Each row was made from one small tree. Brackets hold a mark, then the marks that hang from it, in alphabetical order. Every link used is in the known rows. Write each row's tree.
Known rows:
{zuve fenin {vosin lezafu}}: [  4.9  15.5  14.9 -20.0  13.7   8.0 -12.7  -7.7   7.0   6.1  -2.0  -5.3
 -14.3  19.4 -11.2  11.2 -12.1  -1.1 -15.4  15.1  -5.4]
{vosin lezafu}: [ -9.3  21.1  -7.6   7.0 -13.0   8.6  -8.3  -1.8  -1.0  -1.1  -8.1  -3.4
  -3.5   8.2 -16.7   2.4 -13.9 -10.8 -17.3  -6.7   2.5]
{palos {zuve vosin}}: [-12.4  19.5   2.3  -7.9  12.1  -2.0  -3.9 -11.7  -4.8  24.0  -6.6 -27.4
 -12.2   8.7   7.1  -8.1   0.8   5.6   0.7  19.4 -11.3]
{zolumut {zupe {fenin zuve} {vosin lezafu pagig}}}: [ -7.3   8.2  -3.9 -10.2 -27.4   4.6  -3.4  22.3  13.4 -44.7 -16.1   5.7
  14.2   8.3   1.9  10.0  37.6  -1.0  -2.1  -2.6  12.9]
{pagig feto vosin}: [-18.5  44.2  -4.1  11.6 -25.5 -15.8 -17.3  14.5  18.9  13.5  -4.8   9.7
  -4.9 -14.5 -15.7   9.0  -6.3 -20.4 -15.9   8.8   0.0]
{zuve fenin palos {vosin pagig}}: [  4.5   1.3  11.3 -19.5  29.7  -3.8  -3.4  -4.0   8.1  18.6  -7.6 -24.0
 -16.5  12.1  -2.1  18.4   1.9  15.5   6.1  28.3 -10.9]
{pagig feto {vosin lezafu}}: [ -4.7  36.0   8.6  12.0 -27.9  -8.3 -23.1  16.4  20.0  -1.3  -3.9  18.3
  -6.2  -6.4 -28.8  18.7 -15.1 -26.9 -32.0   2.2   6.4]
{fenin {zupe zolumut} {zuve palos}}: [-29.3  10.0  -7.5 -12.3  26.4   9.2 -14.1   8.6 -24.0  -0.2 -14.8 -20.2
 -21.0  -7.7  31.7 -21.7  30.3  12.2  54.2   1.0  -1.6]
{zupe {fenin {zuve palos}} {vosin {pagig feto}} zolumut}: [-22.5  12.3  -9.5 -12.1 -22.2 -11.4 -16.6  32.8  12.8 -30.2 -10.0   2.0
  -0.1  -6.7  28.8   6.6  44.2   4.8  29.9  10.1  14.0]
{zupe fenin {vosin pagig zuve} zolumut}: [-29.1  29.1 -28.8   5.0 -42.9  -9.5 -20.5   5.5  18.1 -29.2 -13.3  -2.8
  12.3  10.4   7.7  -4.1  40.4   0.8  13.5  -1.9  13.6]
{pagig {vosin lezafu {zuve {fenin {zupe zolumut}} palos}}}: [ -9.6  12.3  12.5 -12.1  28.1  11.4 -33.8   9.8  -4.9  15.7 -17.3  -0.5
 -24.6  17.4 -13.4  11.5  18.8  -4.2  31.6   2.6  -3.5]
{zolumut {zupe vosin}}: [-26.4  24.2  -9.9  -8.6 -27.9  -2.4  -4.2  -2.2  -3.0   8.5 -14.6   3.5
  -4.2  -8.9   4.3  -6.1  16.5  -5.5   2.2   2.6  -0.9]
{pagig {vosin lezafu}}: [ -2.4  30.8  -1.3   9.7 -15.5  -0.2 -16.5   6.1  10.8   2.3  -9.6   4.2
  -0.1   4.8 -27.4   9.7 -15.6 -18.8 -22.7   0.8  -0.3]
{fenin {zupe {vosin pagig} zolumut}}: [-30.7  19.9  -1.9  -9.0 -30.6  -7.7 -29.4  -9.7   7.6 -27.7 -13.7   0.6
 -11.6 -20.1  30.1 -19.7  36.1   0.9  13.4  -9.0   9.2]
{zupe fenin vosin}: [-26.2  26.9 -25.3 -10.7 -25.4  -9.5  -5.1   5.9  13.1  -5.1 -16.6  -5.4
   9.1   6.9  10.3  -7.6  15.2  -6.1   6.7  10.9   0.0]
{zolumut zupe}: [-23.6  27.9 -12.4   3.5 -17.8   4.6   5.9  -0.7  -9.7  11.8 -10.6  -0.2
  -3.3  -6.5  -4.9  -2.9   6.1  -0.7   5.8   0.2  -4.3]
{vosin lezafu pagig zuve}: [ -7.4  15.7 -14.7  25.2 -15.3   7.4 -11.1  -2.3  10.7 -10.6 -10.6 -15.4
   0.8  17.3 -34.6  11.4   2.4  -7.9 -27.4 -15.1  11.0]
{pagig {feto lezafu} {vosin {zuve palos}}}: [ -8.9  37.8  -3.5  18.4 -14.4 -20.5 -20.7  17.9  11.5  20.0 -10.6   3.5
 -17.0   7.9 -31.4  28.0 -15.7 -23.6 -16.2  16.5   1.5]
{zuve {fenin zupe} palos {vosin {pagig feto}}}: [ -4.7   2.6  28.4 -27.2  31.2 -10.7 -16.9   0.5  15.5   6.9  -6.8 -11.9
 -34.0  -9.2  12.8  17.0  17.5   9.4   9.2  26.9  -2.4]
{zupe fenin vosin zolumut}: [-30.4  33.2 -21.7 -13.5 -40.3  -8.3 -16.3   6.5   6.0 -19.1 -13.2   8.7
   9.1   0.4  25.0 -13.8  25.0  -1.9  23.3   7.2   6.2]
{fenin {zuve vosin}}: [-13.1  23.4  -9.2  -7.8  15.5  -1.5  -7.5   0.3  -0.1   0.9  -2.7 -24.7
  -7.4   4.0   8.3 -12.9   7.8   4.2   1.2  15.6  -3.3]
{zupe {fenin {zuve palos}} zolumut}: [-23.5  17.9 -24.3  -9.3   7.3   5.3  -1.6  25.1 -13.1  -6.8 -12.1 -13.6
   3.1  10.6  23.2  -6.9  26.6  13.1  53.7  10.8   0.4]

Which tree is each row?
[ -5.7   0.2  -6.1  -3.4  30.6  18.8  -5.2   5.5  -7.7  34.1 -13.2 -18.3
 -17.2  35.9 -31.0  19.9  -4.9  -2.0   8.9   3.0  -8.4] => {vosin lezafu {zuve fenin palos}}
[ -9.5   9.6   4.2  -3.9 -16.0 -13.5 -16.7   8.8  19.8  12.7  -8.9  -0.5
 -24.3  16.1 -16.8  31.6   3.7  -9.4 -12.9   9.4   0.3] => {zupe {vosin {pagig {feto lezafu}} {zuve fenin palos}}}
[-12.2  18.0 -12.2  -0.7  28.1   2.0  -8.7  13.2   2.7  52.4 -15.8 -19.0
 -14.5  26.1 -29.7  17.3   2.6  -3.8  19.7  17.8 -18.3] => {pagig {vosin {zuve fenin palos}}}
[ -7.3  13.6   2.6  12.8 -11.6   5.8 -13.5   9.4  22.4  -0.3  -1.6   1.6
 -10.9  17.1 -35.6  28.1   3.8 -11.0 -24.8 -10.9   7.5] => {vosin lezafu {pagig feto} {zuve fenin}}
[  9.8  15.8  10.0   1.3 -11.9  -3.0 -15.8 -11.0  17.5 -24.1  -4.4 -10.8
  -3.7   4.6 -13.5  12.3  -6.7  -2.8 -36.7   7.5   9.4] => {zuve {vosin lezafu pagig}}
[-24.4  14.7 -33.1  -5.9   2.7  -5.6  -6.9  11.5   3.2  17.3 -23.4 -22.1
   0.9  23.3  -3.1   3.2  23.5  -3.0  21.0  17.3   0.3] => {zupe fenin {vosin {zuve palos}}}
[ -3.3  23.9   0.9  16.0  -1.4  -4.8 -23.7  22.8  11.0  20.5 -10.7   0.1
 -14.3   9.3 -41.6  29.9  -7.1 -24.2 -17.9   8.8   7.3] => {pagig feto {vosin lezafu {zuve palos}}}
[-32.4   7.0  23.5 -24.5 -12.5  -3.4 -25.8   2.3   9.0  -1.9  -8.3   5.8
 -27.5 -12.2  34.2  -4.9  43.9   4.8  28.0  -4.9  -2.9] => {palos {zuve {fenin {zupe {vosin {pagig feto}} zolumut}}}}
[-26.1  27.0 -17.7 -15.6 -32.8  -5.5   1.3  10.2   4.9  -7.2 -17.8   8.2
   9.9   0.4  10.4  -2.8  25.4  -2.7  13.7  11.5   1.6] => {zolumut {zupe fenin vosin}}
[  5.7  19.9  16.1  -9.0 -19.2  -5.3  -8.6  25.9  22.7 -52.0  -1.1  10.5
   5.5  -2.0  -1.0  24.2  27.9   0.2 -17.1  13.9  21.6] => {zolumut {zupe {fenin {zuve {vosin lezafu {pagig feto}}}}}}
[  2.4   9.0  39.8 -20.5   6.4  -4.2 -25.9  -2.1  25.5 -23.0  -0.8   5.3
 -26.3  -4.2   0.8  17.6   9.9  -2.6 -21.5   9.0   8.0] => {zuve {fenin zupe} {vosin lezafu {pagig feto}}}
[-21.5  19.9   7.9  -4.9 -28.5 -18.1 -23.9   7.4  20.8 -39.0  -9.2   4.4
 -19.8 -16.6  18.4  -3.1  23.1 -12.4 -14.9  -7.9  12.2] => {fenin {zupe {vosin {pagig {feto lezafu}}}} zuve}
[ -5.4  29.7   4.3   3.6   0.3 -13.7 -16.3  20.5  14.1  34.7  -8.4   4.6
 -23.5  18.8 -32.4  33.8 -13.6 -18.5  -5.0  18.2  -8.5] => {pagig {feto lezafu} {vosin {zuve fenin palos}}}
[-19.3  -0.9   8.3 -23.6  13.6  11.1 -30.7   8.7 -16.7 -18.5 -16.9  -7.5
 -22.5  -2.2  28.2 -15.5  33.8   0.2  32.3  -4.6   9.0] => {fenin {zupe {vosin lezafu} zolumut} {zuve palos}}
[-11.1  12.4 -12.1  13.3 -27.2   1.6 -21.4  -4.5  16.3 -14.3 -12.2 -11.1
  -1.1  14.6 -26.3   8.5  12.9 -14.7 -32.4 -13.0  13.1] => {zupe {vosin lezafu pagig zuve}}
[ -7.1   9.4  -4.8 -13.4  36.4  -0.3  -3.9   5.7  -9.0  15.1  -7.7 -35.3
 -14.6   7.9   9.2  -3.2   6.9   9.9  14.8  25.8  -5.5] => {fenin {zuve palos vosin}}
[ -8.6 -14.4   7.7 -14.9  20.3   6.4 -19.8   7.7   0.8 -20.6 -20.0 -21.2
 -17.8   1.6   8.8  -0.2  29.9   0.5   5.8  -4.5   5.5] => {fenin {zupe {vosin lezafu pagig}} {zuve palos}}
[-11.2  14.8 -10.2   3.6   9.4  17.4  -8.2   0.5   1.7  22.0  -7.2  -8.9
 -10.0  32.3 -31.8  10.2  -3.5  -6.8  -6.1  -8.4  -5.4] => {vosin lezafu {zuve fenin}}
[ 13.5  -4.2   9.2  -6.2  26.5   4.3 -10.5   6.3   3.6 -15.8  -6.6 -28.7
 -11.0  11.9  -6.4  15.2   4.7   7.2 -11.4  15.3   6.9] => {fenin {zuve palos {vosin lezafu pagig}}}
[ -3.4  11.5  40.8 -21.4   5.1 -14.0 -15.4  -7.6  17.5  -4.0  -3.0  -4.4
 -33.1   1.7  15.1  14.1   5.6   3.5  -9.3  16.5  -5.8] => {palos {zuve {fenin zupe} {vosin {pagig {feto lezafu}}}}}
[-18.3  38.9  -1.7  -2.5 -77.4 -27.0 -24.9  12.3  28.7 -54.1  -4.8  29.6
   4.3  -8.9  18.9  12.1  15.0 -12.1 -10.0   4.0  20.5] => {zupe fenin {vosin {pagig {feto lezafu}}} zolumut}
